Each row was made from one walk, in order. Every step used is in the known rows, and no mark comes twice. Write each row's walk.
(in the rows, 128 means zero)
Known rows
luken, pobu: [148 115 132 141 138 125 119 117 173  28 114 196 114 159 133 156 128 109
 129  90 139 136 115 161 136 140 139]
pefon, lipo, riva, pobu, luken: [120 117 116  78 146 122 104 187 181   9 118 185  68 158 148 139 132 134
 148  89 153 102 146 130 151 125 149]
ziza, logu, pefon: [102 124 122 151 124 138 130 109 136  86 137 127 127 125  99 139 109 112
 114 107 139 159 104 133 136 131 150]
pobu, luken: [111 113 116 117 141 115  96 155 183   4 132 176 108 156 132 136 128 102
 122 105 147 129 123 129 144 133 139]
levim, fuve, logu, pefon, lipo: [ 55 126 110 122 137 152 127 131 112 124 160  73 120 111  88 130 111 129
 142 112 132 142 103 122 119 121 114]
fuve, levim: [166 135 147 114 139 108  93 126 149  39 117 133 128 137 139 135 126 130
 119 148 139 138 114 140 129 150 147]
pobu, riva, levim: [160 126 123 129 140 111 118 160 164  99 108 175 122 134 149 135 145 133
 129 149 137 134 147 112 136 132 120]
ziza, logu, fuve, givis, riva: [ 85 137 136 124 138 140 142  72  88 201 119  95 151 121 139 135 131 135
 137 155 120 147 144 151 129 117 150]
givis, fuve, logu, pefon, lipo: [ 73 127 103 123 118 149 126 100 124 144 169  67 118 110 102 126 110 131
 142 113 127 141  95 144 121 110 122]
logu, pefon, lipo, riva, levim, fuve, givis: [114 127 137 107 138 113 131 148  99 206 131  90 133 125 121 134 129 145
 138 141 134 123 154  99 120 131 116]
ziza, logu: [101 128 133 149 142 142 139  95 142  55 113 135 136 132 120 132 123 108
 117 101 136 142 115 161 132 127 164]
lipo, riva, levim, fuve: [171 131 145 109 133 119 127 164 107 126  91 126 159 127 114 136 138 109
 134 152 148 112 157  91 132 146 106]
riva, levim, fuve, givis, fufi: [113 134 176 120 168 128 140 148  94  98 117 103 117 124 142 116 139 117
 108 166 123 134 154 115 126 151 130]
fufi, givis, riva, levim, fuve: [138 128 148 122 132 130 146 174 122 154  97 123 173 131 127 128 145 139
 113 176 126 103 149 115 128 147 101]
fufi, givis: [143 113 136 143 130 108 125 111 186  65 125 165 153 149 138 134 140 136
 101 111 117 137 115 127 121 132 157]
luken, pobu, riva: [155 119 110 133 139 117 132 136 159  77 115 220 102 154 158 144 137 122
 143 112 132 140 127 144 135 133 114]
fuve, logu: [ 97 130 123 150 138 135 117  93 138  75 119 115 126 121 118 131 122 116
 119 109 132 148 109 131 119 138 147]
fufi, givis, fuve, logu, pefon, lipo, riva, pasut: [122 125 125 115 110 128 153 127 137 244 133  96 118 113 119 122 133 131
 119 121 117 123 122  81 135 109 116]
luken, pobu, riva, levim, fuve, logu: [131 140 119 165 138 148 138 151  71 145  96 132 118 120 135 144 129 124
 130 128 135 117 123 136 125 174  84]
logu, pefon, lipo: [ 87 112 113 101 138 129 112 133 186  73 164 125 111 135 102 135 120 135
 143 105 135 151 113 127 130  96 140]
luken, pobu, riva, lipo: [138 124 110 128 137 135 123 162 153  90 130 219  91 144 146 124 137 124
 160  88 133 111 138 179 132 112 127]
ziza, logu, pefon, lipo, riva, levim: [116 126 117 104 132 138 128 133 153 143 114 117 107 129 112 134 122 140
 131 106 147 121 137 120 143 122 137]
logu, pefon, lipo, riva, givis, fuve, levim: [192 136 132 103  93 108 111 128  93 192 143  98 137 128 145 120 118 148
 135 149 124 104 120 141 127 130 122]
fuve, logu, pefon, lipo: [ 57 122 104 123 137 146 115 114 156 104 161  91 101 119  99 130 111 139
 136  93 131 151 100 129 122 111 137]
fuve, logu, pefon: [ 97 127 111 150 118 132 112 106 134  99 142 109 117 115  97 136 108 116
 114 114 134 165  98 107 124 140 132]
levim, fuve, logu, pefon: [ 95 133 119 153 119 138 125 130  86 126 141  85 137 104  87 136 108 107
 120 135 136 156 101 103 121 150 106]
lipo, pefon: [171 135 129 142 127 106 114 111 174  73 141 155 140 134 104 144 124 106
 129 139 129 154 121  92 140 122 134]

Write each row's walk
[197 123 124 165  97 118 146 122  98 173 126 187 143 144 174 131 138 121
 136 133 113 107 129 168 125 124 109] | luken, pobu, riva, givis, fuve
[120 128 147 112 143 114 127 130 156 157 100 129 134 137 146 130 143 150
 116 167 130 123 161 124 128 133 138] | fuve, givis, riva, levim
[ 94 142 134 131 135 150 139 141  82 157  95  82 147 107 109 124 129 125
 123 164 136 114 134 118 123 156  98] | givis, riva, levim, fuve, logu
[122 119 115 132 117 131 136 115 133 177 131 136 128 138 128 118 120 144
 132  86 125 114 136 130 128 103 154] | ziza, logu, pefon, lipo, riva, givis
[ 87 129 104  89 126 138 132 128 104 162 138  86 120 115  94 122 115 125
 151 116 137 133 124  93 124 120 105] | levim, fuve, logu, pefon, lipo, riva
[139 129 114 120 102 131 133 117 128 214 127  82 127 116 125 127 125 160
 119 120 124 109 121 115 128 135 113] | fufi, givis, fuve, logu, pefon, lipo, riva, levim
[121 135 130 153 136 153 122  81  94 111 128 107 154 113 117 155 123 103
 137 115 133 156 116 155 136 119 156] | ziza, logu, fuve
[157 140 127 137 123 123 108 133 172  93 155 159 126 126  97 128 124 108
 146 115 131 127 131 124 137 103 141] | riva, lipo, pefon
[139 149 128 119 121 127 117 110 115 216 156 123 140 111 112 129 130 129
 161 155 117 132 151 126 135  98 127] | logu, fuve, givis, riva, lipo, pefon
[179 123 143 161  99 115 133 106 114 137 134 135 174 131 145 125 134 112
 123 139 117 111 127 155 119 114 143] | riva, givis, fuve
[126 133 125 165 103 133 142  70 107 142 129  90 157 115 135 124 126 127
 104 123 109 127  97 149 112 146 134] | fufi, givis, fuve, logu
[138 128 138  89 143 129 130 169 121 128 107 112 145 130 113 131 139 124
 150 137 146 104 155 106 130 125 107] | pefon, lipo, riva, levim, fuve
[138 143 124 107 120 130 120 139 171 130 145 156 127 125  98 115 127 120
 151 147 128 118 144 122 140  96 123] | givis, riva, lipo, pefon
[ 94 136 129 150 138 144 131 118  84 104 118  88 149 110 102 130 122 102
 125 130 133 136 113 125 114 149 117] | levim, fuve, logu
[ 98 127 131  97 138 139 147 161 117 214 125  93 112 108  93 127 129 111
 139 129 137 130 137  60 138 114 103] | levim, fuve, logu, pefon, lipo, riva, pasut
[125 119 147  82 146 130 133 134 149  90 126 148  98 143 151  95 139 132
 126 117 116 116 160 116 133 105 146] | pefon, lipo, riva, givis, fufi
[156 122 139 137 144 129 141 152 129  81 119 212  83 151 180 112 141 124
 116 127 111 127 146 139 137 136 124] | luken, pobu, riva, givis, fufi
[164 121 138 145 104 113 143  98 141 111 135 130 171 133 143 128 137 123
 110 136 112 126 111 149 120 126 139] | fufi, givis, fuve
[150 129 149 135 142 126 123 171 113  90 106 122 158 124 112 144 137 110
 126 155 145 119 140 116 128 144 113] | riva, levim, fuve
[ 94 133 135 123 139 133 149 131  77 217 122  73 132 119 120 132 123 145
 131 128 134 119 145 122 123 136 127] | ziza, logu, pefon, lipo, riva, levim, fuve, givis
[118 116 131 107 126 118 144 121 184 111 113 157 153 148 140 118 143 145
 113 153 115 127 134 125 127 123 136] | fufi, givis, riva
[186 142 149 114 115 113 108 112 108  89 127 103 145 124 144 132 124 118
 125 168 133 129 109 159 129 149 130] | givis, fuve, levim
[172 143 131 122  94 128 129 109  69 210 136  83 136 121 145 116 111 147
 126 135 125 101 113 164 129 134 132] | ziza, logu, pefon, lipo, riva, givis, fuve, levim
[195 137 149 130 106 104 118 110 117 108 129 110 159 130 158 130 129 140
 103 160 117 119 102 157 124 157 136] | fufi, givis, fuve, levim
[ 73 130 115 129 140 154 121 152 113 146 146  68 115 107  93 137 114 141
 135 118 137 129 111 120 123 131 109] | riva, levim, fuve, logu, pefon, lipo
[ 97 126 128 104 133 143 133 121 115 142 139 110  84 123 131  95 121 137
 118 112 113 128 138 101 129 121 132] | fuve, logu, pefon, lipo, riva, givis, fufi
[139 133 103 174  87 125 137 113  76 217 150 112 135 105 135 121 117 127
 120 143 112 140 109 122 118 133 104] | pobu, riva, givis, fuve, logu, pefon
[180 116 120 167 122 111 134 139 141 130 114 230 121 160 175 136 141 137
 130 106 118 116 137 149 127 129 127] | luken, pobu, riva, givis
[165 118 123 156 124 103 127 139 141 134 123 196 139 143 167 119 146 134
 127 133 114 127 145 122 119 113 138] | pobu, riva, givis
[119 121 109 132 111 124 121 112 130 188 135 123 119 130 125 117 121 150
 131  95 121 119 131 109 119 114 141] | fuve, logu, pefon, lipo, riva, givis
[ 84 123 105 137 109 142 134 100 131 162 169  75 128 116 115 124 115 150
 123 105 112 135  87 144 117 115 127] | fufi, givis, fuve, logu, pefon, lipo
[140 136 129 181  99 134 136  82  82 166 127  96 157 112 137 120 123 119
 115 125 113 116 109 154 112 132 140] | riva, givis, fuve, logu
[ 96 132 154  77 157 131 141 159  94 154 135  84  94 120 128 111 130 137
 126 154 126 134 160  89 132 135 111] | logu, pefon, lipo, riva, levim, fuve, givis, fufi
[ 83 127 138  98 137 131 129 132 153 154 132 142 124 131 135 102 138 142
 147 131 124 109 158 167 119  98 151] | fuve, givis, riva, lipo
[175 124 122 143 140 119 123 161 160 100  99 206 103 149 158 152 142 135
 129 124 139 126 139 141 141 151 112] | luken, pobu, riva, levim
[141 124 143 127 144 121 138 150 133  88 126 180 103 137 170  97 145 125
 115 150 108 135 153 114 131 122 131] | pobu, riva, givis, fufi
